Each row was made from one path, in order. Every step used is in the known rows, and no mark comes twice. Write each row's path.
Known rows:
l, g, r: [ 11.1  -0.7 -25.4   3.6  26.3 -29.5  -3.5  11.4  -8.3  28.2   7.7 -23.4
  13.9  27.8  29.4   2.5   1.7   8.6 -20.5  -7.9]
l, r: [  2.3  15.8  -5.9  -4.9  12.0   5.9  -3.2   2.5  -3.9   2.6   0.6  -5.7
 -40.7   8.3  -1.0 -14.9  13.6  -2.3 -22.9  -2.8]
f, v, l, r: [-15.9  33.0 -30.5 -12.4  24.8  -2.0  -0.9  10.4  -0.1  12.5  -6.0  20.3
 -46.7  18.7   0.4 -27.8  -0.6  16.0 -47.4   2.1]
n, f, v: [-20.5  -5.1 -15.3   1.0  -4.6   0.8  -3.8  -5.3 -19.6  -9.6   3.9  31.5
  -8.7 -12.7 -26.5  -6.4 -19.7  13.2 -17.9   4.0]
f, v, l, g: [ -4.9  28.3 -26.2 -21.3  14.9 -33.5  -4.5  19.7 -19.7  29.2 -11.0   7.2
   0.1  27.2  21.7 -14.0 -25.7  17.4 -34.7  12.3]
g, r, f, v, l: [-24.3   1.6 -15.3   4.7  40.6 -10.4   0.8   0.3   9.0  24.2  19.8  36.1
  -7.1  27.0  -4.1 -35.1 -15.7  27.4 -44.3   2.5]
n, l, r, v: [  4.1  39.9  -9.1 -17.9  15.5  23.0  -0.5   1.9 -18.2  13.2   3.1   0.7
 -64.8 -12.0  14.6 -42.6   1.9  -4.3 -14.8  14.7]
l, r, f, v: [-24.7  12.0  12.4 -13.5  27.1  -1.0  -8.9  -6.2 -29.5   8.3  10.7  30.0
 -39.9  12.2 -30.5 -41.0  -9.9  19.9 -35.9   0.1]
r, f, v: [-27.9   1.6  17.0 -10.1  18.9  -4.3  -4.2  -6.9 -25.8   5.8  12.5  34.3
  -9.2   4.3 -29.5 -30.8 -22.0  22.3 -18.1   2.9]
f, v: [-22.0  10.6 -11.4  -9.6  12.4 -10.4  -3.3  -1.0 -21.2  -5.3  -3.9  21.6
  -2.7  -3.4 -11.5  -0.2 -11.7  16.3  -6.4  -1.4]
g, r, v, f: [-23.0 -13.2 -31.1   7.7  20.4  -9.7  -1.6 -10.8  -0.1  37.9  17.9  -8.2
 -22.7  29.2  21.4 -35.3  -8.5  17.5 -13.3  -2.4]
l, g: [ 13.8  10.1  -4.1 -12.7  -0.3 -24.9  -6.8  13.7 -24.3  19.9  -6.9 -15.0
   6.4  16.2  18.3  -3.9 -13.8   2.7 -11.4   7.9]
g, v, l: [-18.8  17.7 -24.1   3.5  11.4  -9.6   7.4  -2.6  15.8  35.4   2.3 -10.0
  -4.0  -0.1  -4.4 -11.3 -16.0  17.9 -25.4   3.5]
l, g, f: [ -4.3   2.5 -20.7   4.3  20.9 -31.9   1.5  -9.5 -11.9  32.6  -9.4 -45.4
 -14.4  16.6   9.7  -5.1 -20.1   3.5 -15.4   7.1]
r, f: [ -2.3 -12.6  32.8   0.0   5.3   4.6  -2.7  -7.1  -5.1  12.3  17.1  15.1
  -5.4  10.2 -19.7 -33.0 -12.7   4.1 -15.1   6.4]
n, l, r, f: [  4.2  21.6  43.0  -1.0  18.1  28.8   3.6  -4.1  -4.5   4.6   8.4   2.0
 -55.9  -3.4 -16.0 -47.7   3.5  -7.9 -16.3  16.1]
n, l: [  9.8  21.3  21.0   6.2   4.3  23.5  14.5  -0.2   2.9 -13.3 -12.8 -11.0
 -14.8 -23.5   8.9  -1.1   6.0 -16.1  22.0  14.4]
g, v, l, r, n: [ -7.6  24.9   9.7  21.0  14.4   3.7 -18.5 -13.7  14.5  25.9  24.8   0.8
 -46.2  18.1  -2.3 -15.0   6.3  13.4 -27.8   9.8]
f, v, l: [-20.7  18.7 -26.9  -7.4  16.7  -8.3   2.0   6.9   3.6   7.4  -5.1  27.5
  -6.7   9.9   2.8 -13.3 -15.5  16.9 -27.4   6.3]
n, f, v, l, r: [-17.8  17.9 -32.1  -3.8  12.3   5.1  -4.3   8.0   3.8   6.9   0.7  30.0
 -51.9   9.2 -12.3 -31.7  -8.4  11.5 -55.2   7.7]
v, l: [ -2.4   9.4 -14.7   1.1   3.6   0.9   3.3   6.4  22.9  15.0  -0.7   9.3
  -3.7  14.1  13.9 -12.6  -5.0   2.7 -21.8   8.6]

Write each row's path:
[ 13.3  18.4 -17.0 -12.5   3.1 -25.1  -1.0  21.9  -1.4  33.6  -6.6  -7.5
   2.0  30.5  30.9 -15.2 -20.8   4.1 -30.6  14.9] : v, l, g
[-18.8   3.9 -27.6   2.2   0.4  -0.5   0.7   1.8   6.6   5.1   2.3  39.4
 -13.5   2.3 -12.8 -18.9 -22.5  16.2 -37.2  11.6] : n, f, v, l
[-31.9  -3.4  -5.6   8.4   4.2 -12.5   5.9 -16.4  -1.7  32.7  -0.9 -33.4
 -16.1   3.7 -15.3 -14.8 -16.0  19.8   4.1   2.6] : g, v, f
[-12.4  26.1  10.3  10.5  19.7   3.8 -21.8  -7.6   2.3   9.3  19.8  29.0
 -49.1  27.3   1.4 -16.3   4.6  14.0 -30.4  12.2] : f, v, l, r, n
[ -4.3   8.2  14.7  -5.2  16.0   8.3  -1.5   3.4  11.5  26.0  17.5  19.0
 -47.9  30.5 -10.8 -57.4  -5.5   5.1 -50.9  10.6] : v, l, r, f
[-21.8   5.8  -8.4  -4.9   3.5 -34.2   0.0  -4.9 -20.4  49.8  -7.2 -47.8
  -9.7  17.3  -0.4 -18.5 -26.4  22.0  -6.5   7.8] : l, g, v, f
[  7.7 -20.6  28.9  29.5 -23.5  18.2 -20.2 -17.9   6.2  -9.8  31.2  24.3
 -16.2  -1.5 -15.3  -0.7  -3.6  -3.1  -5.4  16.8] : r, n, f
[  1.6  24.8 -19.0  -4.7  16.4   6.0   0.0  11.4  16.8  16.0  -0.8   3.4
 -44.5  22.2  10.0 -27.9  10.3   0.8 -41.1   3.4] : v, l, r
[-14.3  21.9  -3.0 -10.9   7.4  16.1   4.4  -7.2 -12.3  23.1  -2.4 -14.6
 -72.0  10.3  13.1 -52.7  -7.3  -1.1  -9.0  22.0] : n, l, r, v, f
[-32.8  10.5 -40.1   5.4  33.0 -18.7   8.4 -11.7   8.7  20.3  -6.9   4.4
 -23.0  10.9  -2.9 -14.0 -23.8  18.2 -28.4   6.6] : g, f, v, l
[ -5.7  17.1 -15.0  -9.3   6.6 -32.8  -3.8   4.4 -27.9  41.4  -3.8 -33.4
   7.6   1.5  -0.4  -3.6 -20.5  17.7 -13.5   2.5] : l, g, v
[-25.0  10.8 -32.8  -6.5  32.7 -37.7  -2.3  -8.6 -33.2  25.3 -11.4 -19.0
 -13.6  10.1  -2.9  -3.1 -28.9  18.5 -19.1   2.9] : l, g, f, v
[  5.8  10.8  30.6  17.7   6.7  12.2 -25.3 -11.2  -1.1  -2.2  24.3   6.2
 -43.2  21.5  -0.7  -6.2  17.4   1.1  -8.4   6.2] : l, r, n
[-17.9   9.7 -19.2 -11.9   5.4   0.9  -6.5  -8.1 -13.0  31.1   7.2  -7.0
 -61.4  26.1   8.8 -54.4  -9.4  10.5 -21.8  10.5] : l, r, v, f
[ -7.7   4.3   5.9  29.3  -6.5  15.5 -19.3 -16.3  14.6  18.5  31.2  10.6
 -49.7   5.4 -17.7 -22.2  -3.1  13.3 -40.1  16.4] : g, v, l, r, n, f
[ -4.4  21.3 -26.6 -19.9   9.7   4.9 -11.8  -1.3 -18.3  22.0  11.1  11.7
 -50.0   9.5   9.0 -41.1  -0.6   5.1 -31.8   2.1] : l, r, v
[  6.4   0.3  14.4  26.9 -11.4  24.0 -20.6  -8.2  17.3   2.6  29.1  26.8
 -50.5  16.8  -7.3 -22.0   2.3   1.6 -37.0  18.7] : v, l, r, n, f
[-18.3  27.1  26.5 -11.2  30.6  17.2   1.0  -4.3 -26.9  -0.4   2.5  21.9
 -51.3  -4.7 -26.9 -42.1  -8.5   8.4 -23.1   9.6] : n, l, r, f, v
[-16.5  16.0   5.5  -3.9  21.3   3.1  -1.5  -4.7   5.2  45.0  19.9   4.3
 -45.7  16.5 -23.9 -56.3 -11.6  19.6 -53.2   8.3] : g, v, l, r, f
[ 14.1  -0.7  13.7  26.5  19.6 -19.3 -26.4  -4.1  -3.0  19.3  29.6  -9.6
   5.0  37.4  28.2   9.7   8.3   9.6  -7.3   1.1] : l, g, r, n
[-20.9  -5.8 -14.9  -8.2  -3.5  -4.8  -3.7 -10.7  -8.1  29.4   7.9  -2.4
 -29.0  20.2   9.8 -40.7 -21.1   7.2  -4.7  11.0] : r, v, f
[-19.0  26.0 -18.1  -1.8  34.7 -23.9   9.6  -5.6 -31.7  13.5 -19.3 -28.2
 -24.2  -6.1   0.1  -5.2 -24.7   5.7  -4.1  16.0] : n, l, g, f, v
[ -9.0  14.0  10.3  -2.0  44.2 -12.8  -0.5   5.1 -31.7  20.8  10.1   8.1
  -8.2   9.9  -1.3 -30.6 -17.9  16.1 -19.7   9.6] : n, l, g, r, f, v
[ -7.8  13.0 -49.6  -9.2  25.1 -34.6  -2.6  -4.3  -8.6  58.3  -0.6 -26.1
 -26.0  29.7  28.5 -36.2 -35.0   9.5 -40.3  16.2] : r, v, l, g, f
